What can hang from each mark
J366: J134
J901: J975
J410: J105 J134
J134: J366 J398 J901
J975: J140 J901
J488: J410
J140: J975
J398: J134 J975

Known rows, with every way that one mark hangs from another
J410[J134]: [ 0.4  6.4 27.5 -8.3  5.9 -4.1 -5.3  3.4 11.9  1.2  5.5 10.7  5.2  8.0
 -7.8 10.9 -5.2  6.0  9.2]
J398[J134 J975[J901]]: [  5.9   2.2 -41.9  -9.0   4.1   0.8  35.0 -11.2 -28.0   5.5  -7.2 -13.8
 -25.8  11.4  17.6  -5.2  -8.4 -22.7  42.8]
J488[J410[J105 J134]]: [ 22.7   0.5  69.0 -15.3  -9.2 -12.3 -28.6  28.8 -17.5   1.0   7.2  37.3
  -3.9   2.0  -1.3  15.8  -7.7   0.2  26.7]
J410[J105 J134]: [ 13.3   3.1  63.1  -8.2  -4.9  -5.7 -14.5  16.8   5.9   9.6   4.4  22.0
   0.2   2.8  10.5   0.8 -13.1   6.2  23.7]
J410[J105 J134[J901]]: [ 32.1  -2.7  57.7  -3.8   4.4  -2.0 -33.4  34.3  22.2   4.0   7.1  29.5
   1.8   8.8   3.5   4.5 -14.5  -0.3  39.3]
J140[J975[J901]]: [ -2.9  -2.1 -21.7  -0.6  22.5   1.2  30.7  16.2 -40.1  11.5  -6.6   4.9
 -28.1  18.7  40.3   2.7 -12.9  -8.5  24.2]
J366[J134[J398[J975] J901]]: [ 41.2 -10.5  15.7   3.6  -5.3  -7.7 -22.6 -20.8 -14.1  -1.0  -0.5   1.2
 -25.4  25.6 -39.4   5.6   9.0 -29.5  13.8]
J975[J140]: [  5.3   1.2 -28.2  -2.8   0.5   3.9 -10.0  19.4   7.1  -0.8  -1.2   5.0
  13.9  13.3 -10.9  15.4  -1.0  -1.9 -12.7]
J398[J134 J975[J140 J901]]: [ 12.0   3.0 -69.9 -11.2   5.4   4.8  23.9   9.1 -20.0   4.2  -7.7  -8.2
 -11.0  24.8   6.7   9.2  -8.9 -25.6  29.5]
J366[J134[J398 J901[J975[J140]]]]: [ 30.7  -2.9 -31.2  11.0  -3.4   8.6 -54.3   2.7   4.2  -2.5  -2.3   9.6
 -10.5  35.2 -84.1  22.3   7.0 -30.0   4.5]
J366[J134[J398 J901[J975]]]: [ 25.1  -3.8  -6.1  13.4  -3.6   4.6 -43.9 -17.1  -5.2  -2.5  -1.2   5.6
 -25.4  21.6 -72.2   6.9   8.0 -27.7  16.2]
J410[J105 J134[J366]]: [ 20.1  -0.2  76.7  -2.1 -10.1 -12.2 -11.2  31.3  35.0   7.0   6.0  27.1
  12.1   2.8 -14.6  10.3 -20.5   7.0  13.4]
J134[J366 J398]: [ 19.2  -7.1  15.6  11.3  -8.8 -13.0 -12.7   9.3  27.9   1.5  -0.5   1.0
  -6.3   5.1 -42.0  20.4  -3.0  -8.2 -23.1]
J488[J410[J105 J134[J366 J398]]]: [ 41.7  -6.2  84.7  -3.9 -17.6 -25.4 -41.9  39.5   9.9   2.0   6.5  37.5
  -9.5   6.8 -42.0  36.0 -11.1  -8.5   1.4]
J410[J105 J134[J901[J975]]]: [ 25.5   1.5  40.9  -1.7 -11.6   6.3 -41.0  22.8   8.5  -4.2   0.4  24.9
 -12.0  10.4 -14.5   1.1 -14.4  -5.5  55.5]
J134[J366 J901[J975]]: [ 17.5  -5.2  -6.6  12.9 -14.4   5.1 -21.7  18.2  32.8 -16.8  -3.2   7.0
   0.8   7.6 -49.3   9.2  -8.7  -9.8  21.3]
J366[J134]: [  2.1   1.9  14.9   2.5   6.8  -0.5  -0.6 -18.1  -1.1   7.8   4.8   5.0
   5.8   8.8 -30.2  -5.0   5.5  -7.1  -0.8]
J398[J134[J366] J975[J901]]: [ 12.6  -1.4 -27.8  -2.3  -1.1  -6.3  38.5   3.7   3.6   2.4  -5.3  -8.5
 -12.7  11.0  -9.1   2.5 -15.1 -21.6  31.5]
J901[J975[J140]]: [ -2.6   4.8 -42.1  -0.3 -17.2  12.6 -18.2   9.1  -9.1  -9.4  -7.5  -0.7
   2.0  15.1 -29.9  11.6  -0.4  -7.5   4.9]
J366[J134[J398[J975]]]: [ 23.2  -4.1  21.2  -1.2 -15.2 -11.0  -3.9 -35.6 -29.6   4.6  -2.6  -7.1
 -26.6  18.7 -30.7   2.0  11.8 -23.2  -1.7]
J975[J140 J901]: [  9.3  -1.0 -52.3   1.7  14.4   9.9  -0.8  26.0  -1.2   2.3  -6.7  -5.1
   3.7  24.7  18.3  18.0  -9.6 -10.8  -4.1]
J134[J398[J975[J140]]]: [ 25.2  -5.2 -18.1  -5.9 -21.9  -6.4 -13.9   1.9 -20.8  -3.9  -8.4  -8.0
 -16.4  23.6 -12.3  22.1   4.5 -18.5 -12.2]

Rows
[ 13.1   1.0 -27.0   7.7  -4.8   2.9 -10.1  15.9  39.0  -8.4   2.5  13.0
  -0.7   2.7 -76.2   5.8  -9.7 -17.8  41.6] -> J398[J134[J366 J901[J975]]]
[  5.2   4.1 -44.0   1.7   1.4   9.7 -13.7   2.2   7.0  -5.6   0.7   9.0
 -12.4   2.6 -53.4  -3.0  -2.0 -19.1  53.0] -> J398[J134[J901[J975]]]
[ 44.4 -10.7 -25.0  -1.1 -12.2  -2.8 -33.8  15.6  -5.4  -9.7  -6.5   1.0
 -16.0  29.7 -20.6  25.3   2.6 -24.7   2.8] -> J134[J398[J975[J140]] J901]
[ 45.2 -15.2  17.1   7.7 -18.5 -13.3 -19.1  11.2  19.0 -11.3  -4.5  -1.3
 -17.6  17.3 -33.0  19.4  -3.2 -21.7   4.1] -> J134[J366 J398[J975] J901]
[ 34.4  -8.2 -32.7  14.7 -16.7   2.9 -50.2  34.0  35.1 -13.3  -5.4   8.9
  -3.6  26.2 -78.1  35.6  -5.1 -21.4  -4.9] -> J134[J366 J398 J901[J975[J140]]]
[ 40.6  -4.5  63.4 -10.3   0.7  -8.8 -49.3  45.2  -1.3  -4.2   9.0  46.1
  -3.1   8.9  -9.5  18.9  -9.2  -6.3  41.8] -> J488[J410[J105 J134[J901]]]
[ 53.7  -8.5  62.7  -5.5  -2.6 -15.7 -66.0  41.0  -3.2  -1.7   7.1  41.8
 -21.8  13.6 -26.4  31.1  -6.1 -15.0  27.3] -> J488[J410[J105 J134[J398 J901]]]
[ 26.8  -1.1  65.1  -3.9  -7.2 -12.4 -32.3  14.0   2.0  13.8   2.7  18.2
 -17.9   7.9  -6.5  12.4  -9.4  -3.5   9.6] -> J410[J105 J134[J398]]
[ 31.2 -11.6  -4.6   7.4 -12.5 -11.2   9.5   1.2  -5.8  -2.0 -13.0 -18.2
 -30.5  21.3   2.9  17.7 -10.8 -23.7  -3.1] -> J134[J366 J398[J975[J901]]]
[ 46.5  -8.8 -10.2   1.4  -5.6  -3.3 -32.8  -1.1  -7.1  -1.8  -1.6   5.6
 -10.2  38.3 -50.0  20.6   8.7 -31.8   0.8] -> J366[J134[J398[J975[J140]] J901]]
[ 36.9 -12.9  11.1  15.5   1.6  -9.7 -32.0  25.1  43.7  -4.3   1.4   8.1
  -5.7  11.7 -49.4  23.8  -5.9 -14.6 -10.0] -> J134[J366 J398 J901]
[ 30.3  -8.8  -5.8  17.4 -16.1  -1.3 -39.0  13.6  31.4 -12.8  -5.1   3.3
 -17.4  12.6 -69.0  20.6  -5.0 -19.6   7.1] -> J134[J366 J398 J901[J975]]
[ 28.8  -5.3 -45.9   8.5 -10.1   9.6 -54.3  18.6   6.4 -10.4  -7.4   4.9
 -14.8  26.6 -53.7  27.1   1.1 -22.7   4.8] -> J134[J398 J901[J975[J140]]]
[ 30.7  -5.3 -31.8   0.8  -0.5  -1.1  -5.8 -10.8 -30.7   7.2 -10.0 -11.2
 -22.3  44.1 -13.0  19.1   0.8 -33.8  -5.2] -> J366[J134[J398[J975[J140 J901]]]]
[ 25.3  -6.1  -6.4   3.3   0.5  -5.3   4.6 -28.4 -36.8   8.8  -8.9 -16.5
 -37.6  30.3  -3.0   4.8   1.5 -31.3   6.4] -> J366[J134[J398[J975[J901]]]]
[ 50.4 -14.2  -9.0   5.0 -17.6  -9.3 -29.1  29.2  22.1 -12.0  -4.9   4.7
  -4.1  29.9 -44.6  33.7  -3.7 -23.5  -7.8] -> J134[J366 J398[J975[J140]] J901]
[ 33.9  -3.8  77.7   2.6 -12.2 -18.8 -26.3  28.2  34.2  11.2   4.7  22.9
  -5.5   7.6 -31.1  22.0 -16.4  -2.2  -1.9] -> J410[J105 J134[J366 J398]]
[ 52.1  -9.5  73.1   7.3  -3.3 -15.6 -47.0  41.9  49.4   5.1   6.4  29.8
  -4.0  14.0 -37.0  24.8 -18.4  -8.6  14.7] -> J410[J105 J134[J366 J398 J901]]
[ 32.8  -7.6  10.3  11.7  14.0  -3.6 -37.4  -7.3  11.0   6.0   5.1  10.7
 -12.9  20.6 -54.8  10.4   7.1 -21.9  -0.2] -> J366[J134[J398 J901]]
[ 17.3   2.4 -55.5   5.7  -4.3   7.6 -20.6  36.6  43.8  -9.8   1.8  18.8
  13.7  16.0 -88.9  20.6  -9.6 -20.2  29.3] -> J398[J134[J366 J901[J975[J140]]]]
[ 20.2  -2.9 -13.8   6.3  13.1  -4.8  -2.6  26.2  54.4  -0.2   8.8  19.1
  11.8   1.1 -60.2   8.7 -10.3 -12.9  25.1] -> J398[J134[J366 J901]]
[ 11.0   5.6 -69.0  -0.9   1.5  14.1 -24.1  21.4  14.2  -6.6  -0.1  14.5
   1.3  15.7 -64.1  11.6  -3.1 -21.2  40.5] -> J398[J134[J901[J975[J140]]]]
[ 21.9  -1.6 -20.9  -7.6  -0.3  -2.3   7.1  -2.6  -3.1  -4.3   1.4   5.8
 -12.7   6.1 -18.8  -4.9  -0.5 -20.9  49.3] -> J398[J134[J901] J975]
[  7.9   4.9 -42.4 -15.5  -9.7  -1.4  14.8   2.7 -13.3   0.5  -1.7   2.0
   1.2  13.6 -23.8   7.0   0.7 -17.0  22.0] -> J398[J134 J975[J140]]
